Every row comes from one small tree of marks. Brackets hold a mark, then the marks that hang from it, in the order of their numbers. Every link used is in the known rows. Which tree was each row made from?
Known rows:
(Z550 (Z634 (Z752 Z523))): [ 12.2  12.3  -9.7   6.2 -16.0  12.9   6.8  -1.9  -3.5  -4.4  41.6  16.0
  -7.8   4.2  -6.8  10.4 -11.5 -27.2 -10.8  -1.0  -4.6  -0.3]
(Z396 (Z583 (Z752 Z523 (Z634 Z550)))): [  9.6   8.9  -4.3   5.2 -23.1   9.0   6.9 -31.5 -15.5  -6.1  55.1 -12.1
 -13.4  -4.7   5.6  -2.9  -8.8 -33.3 -17.0   4.4  -5.3  -7.3]
(Z396 Z634): [ -5.7  -4.8  14.1   1.0 -11.6   8.4  16.1  31.9  10.3  -6.2 -19.7   3.0
   4.6  -0.9   7.5  -1.3   4.3   3.9  -9.3   2.1  -9.0 -17.3]
(Z583 Z752): [ -3.5   8.7  -0.3   2.5 -23.3  17.7  -8.5  -9.6   4.4  10.9  10.6 -11.0
  -3.7   1.5   2.5  -1.1 -15.5 -14.5  -4.3   2.7   9.9 -13.1]
(Z634 Z396 (Z550 Z583)): [ -1.2  -1.5  -1.8  26.7   3.1  38.2  15.4 -17.1 -14.9  -7.8  50.1  23.6
   5.0  -0.1 -16.2 -11.8  20.6 -16.7  16.9   6.6 -18.1  54.4]
(Z752 Z523 Z583): [  5.1  13.3  -4.7  -5.9 -18.4  -1.7   1.0   5.4 -17.0  -5.5  24.2  11.5
  -4.9  -7.3 -10.8  -4.1 -12.2  16.2  10.5  -0.6   8.4   6.0]
(Z550 (Z583 (Z396 (Z634 (Z752 Z73))))): [ -0.9  15.1  -8.2  23.3  -5.2  34.0  34.9  22.1  -5.6 -20.5  10.5  25.7
   2.6  -1.1   4.3   2.3   0.2 -17.6  -6.3   7.0 -13.9   7.6]
(Z396 Z583 (Z634 Z550 Z752)): [ 14.5  -0.7  30.2  14.6 -18.5  42.6  16.1   3.5 -11.5 -13.1  20.8  -1.6
   3.1  -5.3   4.3  -0.4  -1.3 -47.3 -24.3   2.8 -29.9  -0.5]
(Z550 (Z583 Z396 Z752)): [ -9.5  17.4  -8.2  29.6 -10.4  34.5  10.1  -2.0  -6.7  -8.3  32.3  15.5
   3.6  -2.1   0.8  -6.2  -8.8 -17.2   2.8   5.8   3.0  -1.1]
(Z583 (Z396 Z634) (Z752 Z73 Z523)): [  8.1  18.8 -16.2   7.1 -25.9  15.4  13.1  19.9  -2.9 -14.0  12.4   4.3
  -6.9  -4.1   5.2   4.0 -13.3   6.9   0.1   9.1   4.9 -30.0]
(Z550 Z583 (Z634 (Z752 Z73 Z523))): [  7.8  24.1 -27.1  13.0 -26.4  14.0  39.4   5.1  -6.4 -14.7  49.7  30.4
 -10.3   2.3   0.4  11.8  -9.7 -41.6 -16.4   3.9  -9.7  13.8]
(Z396 Z583 (Z634 Z752)): [  3.9   0.9  23.5  16.5 -19.3  20.9  14.8  13.7  -0.1 -13.8   5.3  -3.6
   2.3  -5.0  13.8   1.4  -6.8 -32.6 -28.7   3.6 -23.1 -19.3]
(Z550 (Z634 Z396 (Z752 Z523))): [  5.9   9.1 -17.9  19.7  -8.9  16.5   4.2  -8.6  -1.9  -7.2  53.6  23.1
  -6.6   7.4 -11.9   5.6  -1.9 -16.9  -1.3   4.3 -10.1  16.4]
(Z550 (Z583 Z396 (Z752 Z523)) Z634): [ -2.9  24.1 -21.8  33.0 -24.0  22.7  21.4  -0.9  -6.5 -17.0  71.1  31.4
  -2.5   0.0   0.5  -3.8  -8.8 -23.3  -2.1   5.0   2.8  -4.2]
(Z583 (Z396 (Z634 Z550)) Z752): [  5.6   8.0   9.6  16.6 -13.8  53.4   3.5   4.4  -6.2  -5.9  17.7   2.1
   2.4   1.9  -1.8  -6.1  -4.7 -15.0   3.4   5.6  -4.7 -12.3]
(Z73 (Z752 Z523 Z583 (Z634 Z396))): [ 15.9  15.4 -26.7 -11.7 -29.3  16.9  17.8 -14.0 -15.8  -6.8  31.6  17.0
 -17.8   0.1  -9.7  -8.8   3.3  26.3   2.2  -0.8   6.3  43.1]
(Z634 (Z396 (Z583 (Z752 Z73))) Z550): [ 13.5   2.7  -8.8  18.4 -16.4  27.2  10.5 -37.5 -15.7  -5.5  53.6  -5.0
  -6.7   1.7   0.4  -9.4  10.7 -24.9   2.5  11.4 -20.7  35.9]
(Z752 Z73 (Z634 Z550)): [ 22.9   6.8 -32.4 -27.0  -2.0  15.8  48.8 -25.9 -11.0  -2.4  12.8  -5.3
 -25.0  12.4   8.1  13.8  12.8 -20.9  -9.8   7.7 -17.4  34.9]
(Z73 (Z752 Z523 (Z583 Z396) Z634)): [ 24.3  21.2 -26.0 -10.5 -18.6  22.7  18.4  -9.5 -23.5 -13.3  27.7  16.6
 -16.2  -1.9  -9.0  -5.6  -2.0  23.2   2.2  -4.2   9.7  30.6]
(Z634 Z396 Z550): [  5.7  -6.5  -0.3  14.7   8.4  31.9  -0.3 -22.1 -13.1  -2.1  35.8   9.9
   1.2   4.4 -16.9  -8.9  19.8  -4.2  18.2   5.6 -15.9  47.2]
(Z752 Z583): [  1.8   9.3   0.4  -4.9 -12.9  13.6  10.3  -0.1  -9.7   1.2   7.8   2.9
  -4.0   3.7   0.5  -4.3  -6.9   5.9   6.4   1.4  -1.9  16.6]
(Z550 Z583 (Z634 Z396 (Z752 Z523))): [ -3.8  15.0 -17.8  32.8 -14.9  25.9  21.4  -1.9  -4.8 -14.4  70.8  39.8
  -3.0   2.8 -10.4   2.0  -0.2 -30.3  -4.1   6.0 -12.8  28.0]
(Z634 Z396 Z752): [ -0.6   2.3  -2.9  19.2   5.7  33.5 -10.1 -13.3  -2.3   2.1  22.5   8.6
   0.2   6.2 -14.0   3.4  -3.3 -13.5   3.6   6.4 -11.4  26.2]
(Z634 Z550): [ 11.8  -2.3   8.3  -1.9   1.7  27.2   4.4 -13.5 -14.5   0.3  17.0   2.3
   0.1   0.0 -12.0  -2.5   8.2 -18.2   5.6  -1.5  -9.2  25.7]
(Z73 Z752): [ 18.5   6.6  -6.8  -7.8 -20.8  12.7   3.3  -1.2  -4.1  -3.0  -4.4   4.7
  -2.8  -5.3  -4.0  -8.6   3.2  10.0  -4.5  -8.0   9.1  19.6]
(Z396 Z583 Z634): [  0.2  -5.1  18.8  13.5 -19.6  -3.5  20.6  18.6   3.1 -18.5   2.7  -3.9
   3.6  -6.3  21.5  -7.0   4.0 -11.7 -22.4   4.3 -19.1 -22.4]

Write each row's tree:
[  3.6  15.5 -39.4  -9.9 -25.1   1.0  21.4 -20.8  -0.5   2.1  33.1  -6.1
 -23.7   5.5   4.5   8.0  -7.4  -1.7  -4.2  11.9   4.2   3.3] => (Z583 (Z752 Z73 Z523 (Z634 Z396)))
[-15.6  13.3 -19.1  31.4 -27.7  25.7  26.4 -11.3   7.0  -4.8  63.5  23.8
  -4.1   9.3   5.7  -7.6   1.5 -26.9  -3.2  10.3  -8.2  18.5] => (Z550 (Z583 Z752) (Z634 Z396))
[ 25.9  10.7 -36.8 -28.2  -7.2  -1.0  38.4 -16.9 -18.4  -8.0  29.5   2.3
 -26.2   1.5  -2.9  14.7   8.3 -10.2  -5.9   5.6  -7.9  23.5] => (Z752 Z73 Z523 (Z634 Z550))
[ 22.9  13.7 -16.4 -13.2 -22.0  27.6  22.7 -12.8 -20.1  -9.9  35.0  18.6
 -13.1  -8.5 -14.0  -5.7   7.7  -6.8  -7.0  -6.6   4.8  37.4] => (Z73 (Z752 Z523 (Z634 (Z550 Z583))))
[ 13.2  11.4 -15.0  19.5  -5.1  60.5  26.9 -21.3 -18.5  -5.0  45.4  21.0
  -5.3   4.3 -16.7   3.8   7.9 -41.2   3.7  10.5 -26.9  65.6] => (Z634 Z396 (Z550 Z583) (Z752 Z73))
[ 14.3  11.8 -21.0  19.1 -10.7   2.7   7.1 -14.3 -14.6 -14.1  44.1   6.5
 -10.8  -4.0  -4.2   6.8  -5.9 -14.8  -6.4  10.2 -15.2  18.4] => (Z634 (Z396 Z583) (Z752 Z73 Z523))
[ -1.2  14.7 -18.8  31.7  -0.1  19.0  33.4   1.8  -5.4 -21.6  51.0  34.2
   0.6   5.9   6.3  -3.6   7.6 -19.5  -1.7   4.3 -10.9  14.0] => (Z550 (Z583 Z396) Z634)
[  9.9   0.9   2.4  23.9 -14.0  24.3  -5.8 -34.0 -19.4  -7.1  68.0   1.3
  -2.2  -5.7 -11.6 -12.3   6.3 -19.1   7.5   7.8 -13.1  27.5] => (Z634 (Z396 (Z583 (Z752 Z523))) Z550)
[ 12.6   8.3  -8.4 -19.9  -7.1  41.1  33.1 -27.7 -20.6   3.3  29.4   1.9
 -17.8  12.0  -2.5   0.9   4.6 -15.9   0.8   3.9 -14.2  44.2] => (Z752 Z583 (Z634 Z550))
[ -6.7  20.4 -20.5  20.5 -10.2  25.3  16.0  -7.7 -11.0 -11.2  49.5  17.9
  -6.0  -2.6  -2.4  -1.4  -9.6 -16.6  -0.9   6.6   6.0  -2.2] => (Z550 (Z583 Z396 (Z752 Z523 Z634)))
[ -3.8   6.4  -3.0  27.2 -14.2  42.7   3.5 -18.2 -15.8  -3.6  65.0  20.3
   1.8  -4.3 -20.7 -12.3   7.5 -19.7  15.0   7.7  -7.9  39.6] => (Z634 Z396 (Z550 (Z583 (Z752 Z523))))
[ 12.1  16.2 -27.6   8.5 -19.7  28.1  32.1 -13.8  -3.7  -3.7  41.6  17.8
 -15.0  18.5   3.0   6.9  -2.5 -18.8  -3.5   9.8 -19.6  38.7] => (Z550 (Z634 Z396 (Z752 Z73 Z583)))
[ 17.5  16.2 -17.4  -9.1 -13.4   7.4   5.3   3.4 -10.1  -3.2   8.7   4.5
 -10.8  -3.3  -9.2  16.3 -17.6 -18.8  -8.2   1.9  -0.4   1.9] => (Z634 (Z752 Z73 Z523))
[ 26.3  13.6 -11.9 -22.5 -24.7  44.3  29.6 -23.6 -19.8   0.8  18.2   5.2
 -17.3   5.1  -5.8  -7.7   6.2  -2.2  -4.5  -4.9  -2.3  54.3] => (Z73 (Z752 Z583 (Z634 Z550)))
[  6.8  21.1 -22.8  12.0 -21.7  25.8  45.0   0.4  -0.5 -10.2  40.2  24.9
 -10.2   7.7   7.6  10.2  -5.4 -47.2 -19.0   5.6 -15.5  20.9] => (Z550 Z583 (Z634 (Z752 Z73)))
[ 21.7   6.1 -13.4   6.8  -1.7  51.1  12.4 -26.3 -16.2   1.5  33.5   7.6
  -9.0   8.4 -16.6   7.8   7.1 -30.9   6.9   9.1 -24.0  57.2] => (Z634 Z396 Z550 (Z752 Z73))
[  4.4  14.6 -19.2 -18.6 -12.7   1.8  21.4  -8.7 -16.4  -4.8  30.0   8.5
 -19.5   2.5  -3.2   3.7  -7.2   9.3  -0.4   3.2   3.0  16.1] => (Z752 Z523 Z583 Z634)
[ 11.3   1.2  22.6   0.2 -18.5  42.5   4.9  19.4  -8.9  -5.3  10.8  10.7
   2.6  -6.1 -15.5   5.0  -4.2 -26.7  -8.0  -0.7 -13.6   0.2] => (Z396 (Z634 Z550 (Z752 Z523)))
[ 10.1  17.7   1.9  -0.7 -17.0  29.0  -7.4  -0.8 -18.5   0.7  24.4   9.7
  -5.7  -4.0 -16.9   7.3 -24.9 -13.7   0.1  -0.8   1.9   9.7] => (Z634 (Z752 Z523 Z583))
[ -1.9  -2.6 -18.7   8.2   7.1   1.0  22.4 -28.5  -2.8  -8.2  35.7  -1.4
 -13.8   9.6  11.0  -2.4  13.3  -6.3  -8.9  10.0 -18.3  22.0] => (Z752 (Z634 (Z396 Z583)))
[ -5.6   1.2  -4.1  28.2 -12.3   5.8  -4.3 -24.8  -1.7  -5.2  41.2  -5.0
  -1.8   0.4   6.4 -11.7   1.0  -6.9  -0.4  10.1  -8.6   7.4] => (Z634 (Z396 (Z583 Z752)))
[ 20.9  22.5 -26.3   4.1 -15.7  31.7  33.9  -9.9  -9.3  -8.7  34.7  15.1
 -15.0  15.8   6.1  12.1  -9.9 -25.2  -7.0   5.5 -14.3  23.6] => (Z550 (Z634 (Z752 Z73 (Z583 Z396))))
[ 31.0  16.4 -17.7 -12.3 -13.8  52.9  27.4 -24.5 -26.8  -7.7  26.5  11.6
 -15.2   6.2  -7.2  -8.6   7.6   2.9   3.1  -3.3  -2.8  54.4] => (Z73 (Z752 (Z583 Z396) (Z634 Z550)))
[ 22.8  19.5 -10.6   3.2 -17.8  43.7  22.8  -7.3 -26.6  -8.6  42.1  20.1
  -7.5  -7.6 -20.8  11.8  -7.6 -46.8  -4.4   2.2 -11.9  34.1] => (Z634 (Z550 Z583) (Z752 Z73 Z523))
[ 21.3  23.3 -17.9   0.2  -8.1  39.4  19.0  -7.7 -17.9  -4.8  10.7   5.5
 -11.2   8.4  -1.3  10.9 -16.8 -15.8   0.6   5.9 -10.4  25.1] => (Z634 (Z752 Z73 (Z583 Z396)))
[  9.3   8.5 -12.9  27.4 -12.9   8.4   8.4 -16.5  -6.9 -14.4  68.2  17.9
  -6.5   3.8  -3.2   1.5  -2.9 -24.3 -10.0   5.5 -16.8  14.5] => (Z550 (Z634 (Z396 Z583) (Z752 Z523)))
[ 24.1   9.5 -17.0   5.3  -5.1  38.6   5.2 -19.9 -22.9  -4.4  46.3  13.1
  -9.3   0.3 -27.1   8.5   2.8 -21.7   9.6   7.3 -16.0  50.4] => (Z634 Z396 Z550 (Z752 Z73 Z523))
[ -0.4  -0.1 -15.7   8.1   7.7  36.2  33.1 -28.0 -11.1  -5.4  46.5  15.6
 -10.7   9.2  -5.8  -2.2  21.3 -20.6   2.4   9.1 -20.8  51.9] => (Z752 (Z634 Z396 (Z550 Z583)))
[ -3.6   6.2 -20.5  -4.7  -2.0  21.9  29.0 -23.8  -7.1   0.5  29.2   6.0
 -16.7  16.5   3.8  -2.2   7.1   9.6   5.3  10.1 -12.8  42.8] => (Z752 Z583 (Z634 Z396))
[  3.8   5.8   3.2  29.5   1.5  68.6   7.8 -21.6 -19.0  -2.6  54.2  24.0
   3.6   2.2 -25.4  -2.5   6.9 -43.3   8.6   6.1 -22.7  60.0] => (Z634 Z396 (Z550 Z583) Z752)
[  7.0  11.7   4.4 -10.0 -28.2  34.0  31.1  25.7   1.3  -4.1 -17.9   3.2
  -6.9   5.1   7.8   7.4 -10.6 -14.5 -15.6   5.9 -16.2   1.0] => (Z396 (Z634 (Z752 Z73 Z583)))
[ 14.2   5.1  11.6   5.3 -41.7  25.5  31.2   0.0  -5.1 -11.3  19.2 -13.8
  -6.5  -3.9  19.7  -4.3  -1.1 -36.8 -23.2   8.5 -22.5 -11.5] => (Z396 (Z583 (Z752 Z73)) (Z634 Z550))
[ 14.7  12.6 -43.2 -26.0  -8.2 -22.8  35.8  -7.3  -7.3  -9.0  14.4   1.0
 -25.6   1.6   6.6  16.4   0.9   3.9 -10.5   6.5  -0.7   4.3] => (Z752 Z73 Z523 Z634)
[ -2.9  -2.2  20.2   8.3 -15.2  35.4  29.4  23.4  -2.6 -10.6   5.9  16.3
   6.7  -4.2  -0.6  -5.2  11.6 -20.7  -6.3   2.4 -18.2   9.7] => (Z396 (Z634 (Z550 Z583)))
[  9.8  -6.7   3.8  24.5   2.6  21.5   4.0 -32.2 -19.0 -11.1  52.9   4.9
   0.5  -0.8  -7.0 -13.0  19.8 -16.0   6.8   6.9 -23.1  40.9] => (Z634 (Z396 Z583) Z550)
[ 27.3  19.3 -38.9 -20.8  -0.4  38.0  55.9 -28.2 -27.8 -11.8  29.5   5.3
 -25.8  17.5   6.4   7.2   8.5  -6.9   4.4  10.4 -19.9  52.8] => (Z752 Z73 (Z583 Z396) (Z634 Z550))
